Each row was made from one small tree. The marks that hang from a mark follow it in brackets, in the order of their numbers. Every link used is in the known rows. Write each row's tree.
Known rows:
j_723[j_205[j_287[j_19 j_382 j_826]] j_246[j_315]]: [-14  -6   1   7  -3 -15  21  13  -6 -27   2 -31  -5  27  20  14  10  11
  25  23  -9  24   6]
j_287[j_19 j_195 j_205[j_723]]: [-11  17  15   6  11   0 -15  -3 -39  -2 -26  22   2 -25 -19   0  11  -6
  27 -15  22   1  10]
j_143[j_315[j_246[j_723[j_205[j_287[j_19 j_826]]]]]]: [-37   4  -9   5  -9 -16  -6  19  -1 -21  20  11  41  33 -13  29  -3 -18
  28 -27 -14  -9   4]
j_246[j_315[j_143] j_723[j_205[j_287[j_195 j_382]]]]: [ 37  11 -15 -36 -22  -5  16 -37 -25  10  27  32 -28  41  26  37 -24  15
 -27  51  -6 -15   9]
j_246[j_723]: [  3   1  -2  -8   6  33  12 -27  17   6  -6   0  21 -15 -14 -19  13  -5
 -50 -27  10 -37 -19]
j_382[j_287[j_195 j_205[j_723]]]: [  4   0  23  -2  17 -19 -16   3  -5  21  -9   9 -22 -32  -5  16  -6  -4
  -4 -15   7  -3  10]
j_19[j_287[j_195 j_205 j_382 j_826]]: [ 11   0   2   5  12 -19 -15   6 -11  21   3   7  13  -7  20  -5  -2   4
  27  27   2  32  -1]
j_205[j_287 j_723]: [ -9  -3  12  17   2  13  14 -15   8   7 -19  -3 -14 -38   1 -39   5  -7
 -29  19 -18 -44   6]
j_723[j_205[j_287]]: [  2 -17   5  30  -1  33  27   5  29  17 -11 -34  11 -18  15 -12   6 -12
 -41  -9 -23 -11  -1]
j_195[j_287[j_19 j_205[j_723] j_826]]: [-32  -2  36  13   9 -34 -15  19 -23 -12 -16  -3  34 -12  -9  -7   4 -13
  43 -44  15  -9   5]
j_195[j_287[j_19 j_205[j_723[j_246]] j_382 j_826]]: [-25   9   5 -12   9 -51 -18  26 -18 -20  -9 -26  12  -6  11   6   4  12
  48   1  18  28  -6]
j_723[j_205[j_287[j_195 j_382]] j_246[j_315]]: [ 31   2 -19 -15   1   1  16  -8   0   0   7 -28 -47  14  27  20  -1  19
 -37  57 -12  23   0]
j_205[j_287[j_19 j_826] j_723[j_246[j_315]]]: [-34  -7  20   7   3 -21  10   2 -20 -33  -7   0 -29   8 -16 -29  14   1
  12  20  -5 -28  19]
j_287[j_19 j_195 j_205]: [  2  13   7   8  10   6 -16   6 -18   1 -19   9  22 -21 -17   3  14 -18
  30 -30  22  19   0]
j_246[j_315 j_723]: [  6   7  14 -11  11  25  19 -39  -1  -8   6  12  16   4 -21 -21  15  -5
 -58 -17  15 -63 -10]
j_382[j_287]: [  9  -9  18  14  12  17  -6   8  45  14  -2 -25   5 -35  -3 -15  -3 -14
 -31 -47   3 -14 -17]
j_205[j_287[j_195 j_826] j_723]: [  2 -23  16  -1   9 -15  -1 -18  -5   5 -14  24 -44 -15  -8 -21  -5   3
   9  25 -22 -13  15]
j_205[j_287]: [  4  -7   4  20   5  22  13  -7  31   7 -12 -15   3 -32   4 -35   7 -17
 -29   3 -18 -28  -5]
j_205[j_287[j_19] j_723]: [-25   7  10  23  -4  12   7  -5 -14  -7 -21   5  -5 -31  -2 -32   9 -10
   8   2  -9 -35  11]
j_315[j_143 j_246[j_723[j_205[j_287]]]]: [  7   8 -35  -7 -22  19   6   2  30  14  24   6  10  16  11   7 -15   5
 -26  -8 -14 -13  -5]
j_246[j_315[j_143] j_723[j_205]]: [ 12  -2   9 -10 -19  31  24 -21   0   6  17  14  24  34 -14   7  -8   6
 -56 -25  14 -44  -1]
j_382[j_287[j_195]]: [ 29 -12   7  -3  13  12 -20   4  30  21   5  -6 -27 -28  -7  -2 -11  -8
 -23 -30   7   5 -14]
j_19[j_287[j_205 j_382 j_826]]: [ -9   0  10  21   7 -17   1  13   5  16   1 -11  41 -12  23 -18   5  -2
  18  13   0  14  -4]

Which tree is each row?
[ -5 -27 -16   6   1   0   2  27   4  -5  -7 -24 -34  16   3  13   8   5
  19   3 -16  46  10] : j_723[j_205[j_287[j_19 j_195 j_826]] j_246]
[ -6  -4 -30  -9   1  -6  -9   4  -8  -5  12  22 -11  26   1  32   1   3
  35 -18 -10  20   3] : j_315[j_246[j_723[j_205[j_287[j_19 j_195 j_826]]]]]
[ 23  18  -2 -11  14  -6 -14 -13   0  10 -12   3  12 -27   6  13   2   0
  10  13  13  27 -11] : j_287[j_195 j_205 j_382]
[-10   1  10   8   5   1 -11  -2   6 -18 -14  -1  31 -13  -5 -11   7  -1
  52 -20  13  19 -18] : j_287[j_19 j_382 j_826]
[-23  11  28  -1   7 -48 -16  10 -27 -14 -12  -1  34 -13  10   6  -1   0
  63 -18  17   7  -3] : j_195[j_287[j_19 j_205[j_723] j_382 j_826]]
[-24 -25  13  36  -3  10  18  20   8  -3 -14 -19  20   4   7   3   9 -14
  30 -30 -19   8   9] : j_723[j_205[j_287[j_19 j_826]]]
[  7   4  -5  11   2  16  -9  -3  -5  -1 -12   8 -19 -21  -3 -16   5 -16
  17   4  -3   2   1] : j_205[j_287[j_19 j_195]]
[ 14   2   0  -9  -6  21   0  -1  29  -9  11 -11  -4  10 -30 -38  -6   5
 -47   0  19 -16 -10] : j_723[j_246[j_315[j_143]]]
[  4 -11  -5   6  -5 -11   0   5 -11  -1  -9   0 -11   9  24  29  -4   5
  53  13 -15  45   5] : j_723[j_205[j_287[j_19 j_195 j_382 j_826]]]
[ 28   5 -45 -22 -18  12  -7  -5  16  22  27  24 -20  23   6  21 -24  14
 -21   7 -13   3  -1] : j_315[j_143 j_246[j_723[j_205[j_287[j_195]]]]]
[ -1   3  10   1   8 -29 -13  -3 -35  21  -3  22  -9 -12  17  -8  -4  15
  23  42   2  15  10] : j_19[j_287[j_195 j_205[j_723] j_382 j_826]]
[ -3  23   8 -15  -8 -16 -19   5 -45 -15   2  27 -22  17 -33  -1  -5   9
  15  15  32   3  19] : j_287[j_19 j_195 j_205[j_723[j_246[j_315[j_143]]]]]
[  3   5   9 -11 -10  13   2  -9   6  -8   4   4 -23   4 -32 -41  -9  17
 -47  14  17 -33   1] : j_205[j_723[j_246[j_315[j_143]]]]
[-17  11 -31  -6  -8 -15   1   4   0 -14  14   4  20  20  24  33   5  10
  48  -5 -11  18  -6] : j_315[j_246[j_723[j_205[j_287[j_19 j_382 j_826]]]]]
[ -7  25 -14 -16   4  13 -17  -7  26 -10  20  14  41  -5 -38  -7  -3 -13
 -37 -28  12 -32 -25] : j_143[j_315[j_246[j_723]]]
[  2  -6 -17 -18  -6 -14   8 -14 -29  -3   3  18 -11  27  28  47   1  10
  38  17 -13  21   8] : j_246[j_723[j_205[j_287[j_19 j_195 j_382 j_826]]]]
[ -8  15 -13  -7  -4  23  -2   5  23  -1  19  -2  47   9 -25  21  -5  -7
 -48 -38   6 -17 -20] : j_143[j_315[j_246[j_723[j_205]]]]
[ 11   7 -37  -5  -7   8   3  16  -2   0  -5 -32 -34  -1  29  21   4  16
   6  34  -7  54  -5] : j_723[j_205[j_287[j_19 j_195 j_382]] j_246]
[-27  -5  27  25  13  -9  -7  16  -1 -12 -21  -2  54 -10 -21  -7  20 -23
  55 -52  13  13   3] : j_287[j_19 j_205 j_826]
[ 28  -4  -3 -19 -18  10  21 -27 -18  13  23  32 -26  43   6  22 -18   3
 -44  24 -10 -33  16] : j_246[j_315[j_143] j_723[j_205[j_287[j_195]]]]
[  5 -11   6  10   7  36  23   7  23  -4  -1 -44   0   6 -14 -12  15   8
 -70 -17   9  -3 -11] : j_723[j_205 j_246[j_315]]
[ -2 -26   7  20  -1   4   5  13  -8   1 -11   0 -12   9   4  18   1  -8
  35 -14 -16  27  12] : j_723[j_205[j_287[j_19 j_195 j_826]]]
[ -8 -11  25   6  16 -33 -28  25  -3  -1  -2   8   7  -6 -10  29   0 -21
  64 -53  10  32   8] : j_382[j_287[j_19 j_195 j_205 j_826]]
[ 18  15  -9 -29   5 -18   4 -28 -21 -11   0   4 -71  -7  10 -12  -4  24
 -30  85  -7 -10   5] : j_205[j_287[j_195 j_382] j_723[j_246[j_315]]]
[ 13  18 -28 -23  -9  23 -17 -13  35   5  21  24  23  -1 -24 -21 -13   5
 -24 -29  18 -20 -22] : j_315[j_143 j_246[j_723]]
[  2  18  -1  21   2   7   2  10   4  24   0 -19  41 -27  29 -24   8  -5
 -13  19   5   3 -10] : j_19[j_287[j_205 j_382]]
[ 31 -12 -12 -11 -15  11  12   6   9   7  18 -10 -46  31   0   3 -19  12
 -46  36 -10   9  11] : j_723[j_205[j_287[j_195]] j_246[j_315[j_143]]]
[  9 -17  -4  -8 -19 -15  18   5  19  -9  16 -22 -12  40  18   8 -16  20
  -3  41 -15  19  10] : j_723[j_205[j_287[j_382 j_826]] j_246[j_315[j_143]]]
